Each row was made from one small tree. Brackets hold a mark, then the marks that hang from it, in alphabetical order. Every link used is in the known rows. Write each row's tree.
In the rows, zero is written as 128.
Known rows:
(mari nosen tigor toru): [ 93 159  93 162 157 168 137  73 146 144 101 149  65 161 118 162 170  79
 172 131 191 166]
(sikenen (tezuz (disu toru))): [172 107 113 144 141 129 137 150 132  98 143 152 123 145 120 100 130 139
 102 148 113 126]
(toru (disu nosen tezuz tigor) mari): [150 129 190 110 116  98 118 131  90 149 121 107 131 102 146 129 106 150
 123  95  81  35]
(toru (disu tigor)): [156 128 165 131 139 141 121 150 103 109 139 117 125 116 136 143 125  98
 111  76 123  99]
(tigor (disu nosen tezuz toru)): [ 95 108 101 114  65 123 125 193 154 196 154 120 131 121 106 112  82 184
 130 130 111 148]
(sikenen (tezuz (disu nosen tigor))): [156 111 138 139 106 108 132 129 122  67 106 162 150 119 129  99 121 154
 110 180 135  72]
(tezuz (disu nosen)): [133 109 134 136  78 123 120 132 149  88 134 184 124 126 136 115 130 143
 127 126 142 125]
(mari nosen (tezuz disu) toru): [ 83 152  92 144 117 165 136  62 121 134  99 132  75 146 107 158 173  89
 144 157 191 160]
(mari (tezuz (disu nosen)) toru): [ 88 118  87 129 101 150 137  75 149  79 113 163 119 142 120 136 161 113
 123 161 153 166]
(nasem disu): [118 126 119 144 108 138 124 166 172  96 152 180 136 148 135 128 138  85
 101  47 136 206]
(mari nosen (toru (disu tigor))): [109 156 141 145 145 157 122 109  90 137 112 107  84 126 121 172 140  86
 163 117 165  85]
(tezuz (disu nosen tigor (toru mari))): [146 113 143 113 116  89 123 119 110 129 144 111 168 105 137 104 111 179
 142 174 108  67]
(toru (mari tigor)): [149 144 139 146 163 126 131  89 148 157 143 143  90 165 146 137 163 100
 114  65 113 163]
(nasem (disu nosen tigor (toru mari)) sikenen): [102 126 132  99 151  93 109 190 158  82 147 122 217 113 152 118  91 135
 138 125 107 179]
(tezuz disu): [144 127 142 149 112 137 125 133 138 107 151 176  96 146 129 121 138 120
 117 113 157 137]
(disu toru): [137 119 114 137 129 147 138 157 158 163 158 131 129 138 121 129 121 126
 117 100 108 167]
(sikenen (tezuz (disu nosen tigor (toru mari)))): [168 106 134 123 132  89 131 123 109 106 126 121 164 117 133  93 117 175
 115 182  90  60]
(tezuz (disu nosen (toru mari))): [149 103 129 118 107 101 120 126 133 131 157 137 140 124 140 108 125 167
 133 128  92 111]
(nasem disu sikenen): [101 141 132 135 146 140 111 203 187  57 154 187 146 154 144 135 119  76
 113  65 154 247]
(toru (disu tezuz tigor) mari): [160 148 196 123 149 111 123 133  80 168 137  99 105 121 139 135 115 126
 113  82  95  48]
(tezuz (disu tigor toru)): [145 123 133 132 136 124 133 143 112 118 150 120 152 116 119 107 110 149
 135 178 153  97]
(nasem (disu nosen tigor toru) (sikenen tezuz)): [114 109 106 109 151 108 120 213 166  31 120 141 231 112 137 102  86 133
 122 161 116 180]

Which tree is each row?
[120 109 121 117 103 120 135 150 143 139 125 111 192  94 125 118  96 166
 139 165 111 104]
(disu nosen tigor toru)
[138 117 166 116  98 123 123 158 106 114 108 127 145  92 132 126  97 143
 127 119 117  56]
(toru (disu nosen tezuz tigor))
[132 150 123 131 154 125 139 110 123 229 118  94  96 135 119 127 128 144
 156 131 121 122]
(disu tezuz (toru (mari nosen tigor)))
[160  98 118 127 119 108 135 143 120  78 117 135 174 110 123  91 109 170
 119 200 117  75]
(sikenen (tezuz (disu nosen tigor toru)))
[123  95  86 108  90 136 135 115 147 104 122 126 163 113 120 116 140 141
 109 150 119 176]
(mari (tezuz (disu nosen toru)))
[ 89 148  67 144 151 169 140  35 125 106  83 129  80 151 110 152 192  76
 156 173 210 187]
(mari nosen (tezuz disu) tigor toru)
[148 131 139 131 184 124 126 180 130  63 134 138 155 135 127 107  99 137
 121 192 148 135]
(nasem (sikenen (tezuz (disu tigor toru))))
[120 152 126 114 140 123 139  90  99 222 112  42 149 110 119 146 133 131
 128 144 111 122]
(disu tigor (toru (mari nosen tezuz)))
[124 129 118 125 122 119 118 164 137 219 194  94  99 154 122 132 117 145
 108  66  89 174]
(tigor (disu (toru mari)))
[ 64 165  87 152 132 158 130 107 133 192 114 128  46 162  98 150 140 112
 176 148 206 160]
(mari nosen (tigor (disu tezuz)) toru)
[108 136 113 126 156 166 138  91 109  98 116 103 120 134 120 162 155  73
 107 116 135 143]
(mari tezuz (toru (disu tigor)))
[155 132 117 133 155 119 124  97 111 154 141 111 102 138 130 121 150 132
 154 133 139 131]
(tezuz (disu (toru (mari nosen tigor))))
[140 116 132 121 158 113 123 178 139  48 122 144 176 120 132 102  93 156
 130 204 135 124]
(nasem (sikenen (tezuz (disu nosen tigor toru))))
[164 138 182 128 140 122 120 139 103 169 150 125  75 141 143 140 129 114
 103  37  79  92]
(toru (disu tezuz) mari)
[124 107 102 103 104 118 135 108 154 174 132  98 162 121 135 131 137 146
 104 102  56 170]
(disu nosen (toru (mari tezuz)))
[ 94 116  60 129 135 154 141  47 154  53  97 160 122 147 123 130 181  99
 135 176 172 191]
(mari (tezuz (disu nosen)) tigor toru)
[135 103 125 118 102 111 128 141 122 100 133 127 178  96 125 101 103 173
 145 193 137  85]
(tezuz (disu nosen tigor toru))
[ 89 158 154 129 148 125 122 204 156  81 126 164 166 129 131 118  86 110
 131 138 179 171]
(nasem (disu tezuz tigor) sikenen)
[111 118 132 115  95 116 144 159 135 168 109 114 183  89 113 104  74 189
 147 198 120  69]
(disu nosen tezuz tigor toru)
[102 163 151 143 138 155 129 117  85 160  99 109  78 121 112 161 122 104
 169 143 173  56]
(mari nosen (toru (disu tezuz tigor)))
[129 131 142 114 108 103 128  73 113 131 117 113 145 120 139 126 148 139
 104 137 114 114]
(toru (mari (tezuz (disu nosen tigor))))
[127 152 144 131 125 122 136 132 119 252 131  96  93 130 117 132 112 154
 144 120 106 101]
(disu tezuz (toru (mari nosen)))
[105 154 138 147 129 164 126 122 107 161 111 134  52 138 114 166 135  94
 160 103 158  97]
(mari nosen (toru (disu tezuz)))
[155 106 116 101 140 126 120  75 124 101 112 102 129 126 154 145 176  91
  96  44  69 173]
(toru (disu nosen) (mari tezuz tigor))
[128 153 137 130 113 125 124  68 107 181 116 107  82 139 130 149 170 108
 114  99 136 146]
(toru (mari nosen (tezuz disu)))
[178 127 150 130 179 129 116 106 114 120 150 121  86 151 154 145 167  81
 107  22  88 147]
(toru disu (mari tigor))
[142 107 153 121  87 135 120 163 130 115 122 152 116 111 134 131 111 133
 118  75 100 101]
(toru (disu nosen tezuz))
